Each row comes from the steps of one walk. Every step used is in the known rows, and no mark comes twice. Write the walk behind each row, first mark first.
Known rows
faduz kunum roga faked reted: -15  -2  30  -3  -9  -11  11  15  16  12  5  -4  -11  12  4  16  13  -16  12  -4  -1  -1  7  10  15  0  2  -15
keli kunum faduz: -6  -13  23  -1  -22  -5  3  -5  22  11  7  3  1  -24  16  3  19  -12  20  -1  -6  -16  23  -5  -6  2  10  -5
faked reted rusuz roga: -8  0  -3  -2  -11  -10  18  0  18  14  23  1  -17  -2  -5  5  12  -8  32  -14  2  -8  -8  1  -9  -7  5  -6
keli kunum gipi: -3  -14  21  -2  -20  -6  8  -10  29  5  16  1  2  -16  2  6  17  -11  11  -4  -3  -15  33  -11  -3  0  8  -4
roga faked reted kunum: -12  3  31  14  -24  -9  15  23  20  5  16  2  7  -5  -2  6  12  -13  11  -12  5  -7  -9  -2  8  6  4  -16
nika nesas: -16  4  30  -4  3  -15  9  -18  22  -4  2  -5  -2  -8  -6  14  14  -21  23  -2  -5  -13  26  -16  -1  8  -7  -16
faked reted rusuz roga kunum: -9  0  -4  -2  -13  -11  17  -1  17  14  23  1  -13  -2  -4  -2  13  -6  32  -14  5  -7  -4  1  -10  -9  10  -7
faked reted kunum: -15  -6  28  8  -20  -11  13  1  18  6  9  6  -9  0  4  -2  14  -13  17  -12  3  -10  -1  1  -8  8  3  -16
tago kunum reted rusuz: -1  -5  13  2  -9  -8  7  -9  24  0  2  3  -13  -12  -4  2  13  -21  2  6  23  -8  6  19  -3  -11  0  -10
rusuz roga nesas: -7  -6  -2  -2  -3  -12  19  -9  17  3  18  -4  -3  -4  -4  13  12  -19  35  -10  -5  -9  13  -1  1  -4  -9  -15
faduz kunum reted: -16  -8  25  -9  -7  -21  14  -4  19  11  -4  0  -8  1  4  13  13  -23  19  4  3  -6  11  26  14  -2  2  -13
faked roga kunum reted: -6  -3  12  0  -12  -11  18  20  20  1  10  -4  -20  5  2  3  14  -18  18  -3  11  -10  14  13  -9  -2  9  -8
nika rusuz roga faked reted kunum: -17  -5  -13  9  -10  -8  11  8  19  17  14  -9  -10  -1  -11  9  10  -17  16  -5  2  -16  0  -10  0  0  5  10
keli kunum tago: -6  -12  14  1  -20  -7  9  -1  23  3  12  -3  6  -12  1  5  12  -11  -3  13  -1  -6  21  -3  -5  1  10  -1
nika kunum kunag: -11  -6  25  5  -15  -20  16  -4  25  -3  12  -5  10  -7  -12  5  13  -20  3  7  19  -17  22  -8  4  3  -5  -14
kunum reted rusuz roga: -4  1  -5  2  -2  -10  18  -1  16  10  7  -2  -15  -4  -12  20  9  -21  27  3  4  -7  -5  21  5  -14  4  -7
kunag kunum: -7  -7  30  4  -14  -10  5  -4  18  2  9  2  -3  -10  -9  0  16  -25  6  -6  8  -19  19  -10  0  5  -9  -6
rusuz roga faked reted kunum: -10  0  5  8  -11  -7  16  21  15  9  23  -4  -7  -1  -11  9  10  -13  23  -14  -1  -7  -8  2  8  -1  1  -11
rusuz roga faked reted kunum sefi: -8  2  5  9  -11  -7  19  22  14  9  22  -4  -8  -1  -12  13  10  -13  24  -14  -3  -13  -11  1  6  -6  6  -11
rusuz roga kunum tago: -8  -5  -6  -1  -12  -10  17  1  17  5  19  -12  -6  0  -8  1  9  -12  14  2  1  -2  22  2  1  -8  5  -10
reted rusuz roga: -1  1  -16  3  -6  -10  16  -5  17  14  13  -5  -13  -8  -9  6  11  -16  31  -4  3  -11  5  -3  7  -13  -4  1
kunag kunum faduz: -7  -7  32  6  -18  -7  2  -10  17  9  5  4  -4  -19  3  6  20  -24  13  -5  2  -20  22  -16  -3  3  -9  -10
reted kunum: -10  -8  28  17  -18  -13  9  -3  17  3  -6  1  -1  -5  3  -4  14  -22  9  0  4  -13  16  -3  9  8  -6  -14
nika kunum: -14  -5  22  6  -18  -18  9  0  25  -2  12  -8  13  -4  -13  -4  12  -23  16  -1  5  -13  20  -7  2  2  -4  -13
tago kunum reted: -4  -7  24  -1  -10  -8  7  -6  25  -4  2  3  -13  -10  -3  4  13  -23  -2  5  21  -8  10  22  -4  -5  -1  -15
reted rusuz: -1  3  0  4  -13  -12  15  -9  22  10  6  -2  -5  -10  -3  5  13  -18  23  0  7  -12  11  -5  5  -9  -3  -1
faduz kunum reted rusuz roga: -13  -6  6  -7  -2  -20  14  -4  16  17  -1  -1  -11  0  -1  11  12  -20  28  3  3  -5  4  24  15  -11  3  -8
roga faked reted kunum tago: -11  4  28  16  -25  -9  17  22  20  4  16  -1  8  -4  -3  10  11  -12  4  -5  5  -2  -8  -4  7  4  4  -15

Write each row's walk
-7  8  18  8  -21  -9  18  19  22  8  22  0  5  -7  -5  10  12  -10  18  -12  7  -6  -11  -3  5  -2  5  -10 -> roga faked reted rusuz
-4  -1  4  2  -11  -11  17  18  19  4  10  -4  -20  4  1  1  14  -17  21  -2  13  -10  11  11  -9  -7  10  -5 -> faked roga kunum reted rusuz
-1  0  -17  3  -4  -13  17  -13  17  12  14  -3  -3  -10  -6  7  12  -16  37  -6  2  -10  6  -8  4  -15  -5  -4 -> reted rusuz roga nesas
-2  0  -17  2  -10  -12  15  -5  17  14  14  -6  -7  -8  -8  -5  11  -13  31  -4  7  -10  11  -3  5  -15  4  -1 -> reted rusuz roga kunum
-5  -3  14  1  -18  -9  15  14  21  6  10  -5  -19  -2  13  1  19  -16  23  -5  6  -12  23  -2  -11  -1  5  -9 -> faked roga kunum faduz
-15  -8  -19  -1  -7  -10  12  -4  20  14  10  -12  -13  0  -10  6  10  -19  19  1  5  -16  15  -1  -5  -5  10  10 -> nika rusuz roga kunum reted
-9  -5  30  21  -12  -4  6  6  12  4  -8  -1  -12  8  2  6  13  -22  4  1  0  -9  15  -2  10  6  -5  -16 -> reted kunum roga
-13  -6  -19  0  -10  -10  14  -4  20  14  10  -14  -12  -2  -9  6  11  -18  19  -2  2  -24  16  -10  -7  -8  13  12 -> nika rusuz roga kunum sefi
1  -8  24  -1  -16  -6  9  -19  33  -3  10  1  -11  -13  0  4  17  -19  -4  -1  18  -10  33  -5  -4  -5  -8  -15 -> tago kunum gipi
-5  -3  13  0  -15  -11  17  18  21  1  12  -6  -18  4  4  -4  15  -16  18  -6  11  -11  21  2  -9  1  5  -6 -> faked roga kunum
-12  4  18  15  -15  -8  7  19  19  3  18  -9  7  7  -16  6  11  -17  12  -4  4  -7  3  -9  4  -4  3  -14 -> nika kunum roga faked reted rusuz
-12  -9  28  -11  -8  -23  20  -11  21  10  -1  1  -8  -4  8  13  15  -18  6  7  15  -12  23  9  15  3  -6  -12 -> faduz kunum kunag
0  5  -14  7  -8  -9  17  6  18  14  17  -6  -5  -9  -12  8  10  -15  29  -5  5  -9  -1  -4  12  -14  -2  0 -> reted rusuz roga faked
-5  -5  10  6  -5  -9  5  -2  13  9  9  4  -9  -10  -18  7  13  -24  14  -2  10  -16  1  3  2  -8  -3  -4 -> kunag kunum reted rusuz roga
-5  -4  17  6  -15  2  3  20  17  9  16  0  -3  -4  0  7  13  -7  9  -5  -1  -9  3  -1  -1  -2  16  -3 -> keli kunum roga faked reted rusuz
-9  2  3  2  -10  -6  18  21  17  8  27  -5  -9  -1  -12  14  9  -12  25  -14  -2  -6  -6  4  6  -3  1  -10 -> rusuz roga faked reted
-2  -5  25  2  -8  1  3  0  22  -4  4  -1  -22  1  0  5  14  -21  -8  2  16  -6  20  8  -3  -3  -5  -15 -> tago kunum roga
-7  -1  10  1  -18  -15  14  -5  19  5  6  -3  3  -6  -1  -6  12  -15  19  2  13  -6  16  13  1  -10  16  -12 -> roga kunum reted rusuz
-8  -7  29  5  -10  -9  5  -2  16  2  5  5  -6  -8  -13  9  14  -27  6  -1  9  -16  8  6  0  1  -4  -9 -> kunag kunum reted
-2  -3  13  0  -16  -10  19  11  26  1  15  -6  -19  3  4  3  17  -15  17  -7  9  -11  30  -6  -9  -3  4  -9 -> faked roga kunum gipi
-2  -3  7  4  -7  -6  7  1  22  2  8  2  -11  -12  -9  4  12  -20  5  4  23  -6  -1  19  2  -14  1  -9 -> tago kunum reted rusuz roga faked
-12  -4  8  -5  -4  -19  14  3  16  17  3  -2  -6  -2  -2  13  11  -19  26  3  5  -4  -1  22  19  -11  3  -8 -> faduz kunum reted rusuz roga faked
-7  -4  25  -4  -21  -17  20  -9  22  0  9  -2  3  -8  5  -4  14  -12  1  4  23  -14  33  -1  1  1  7  -16 -> roga kunum kunag
-10  -4  25  -8  -11  -21  19  -3  19  10  -3  -3  -7  -1  5  13  14  -21  20  -1  -2  -21  13  7  10  -7  7  -9 -> faduz kunum sefi
-5  -2  -3  -2  -11  -10  19  4  15  5  16  -9  -9  -2  -8  2  11  -14  26  -9  -1  -18  15  2  0  -12  12  -9 -> rusuz roga kunum sefi
-2  1  21  7  -10  2  4  11  21  1  11  0  -16  -1  -2  5  13  -15  -6  -2  19  -3  4  5  -2  -8  0  -13 -> tago kunum roga faked reted rusuz
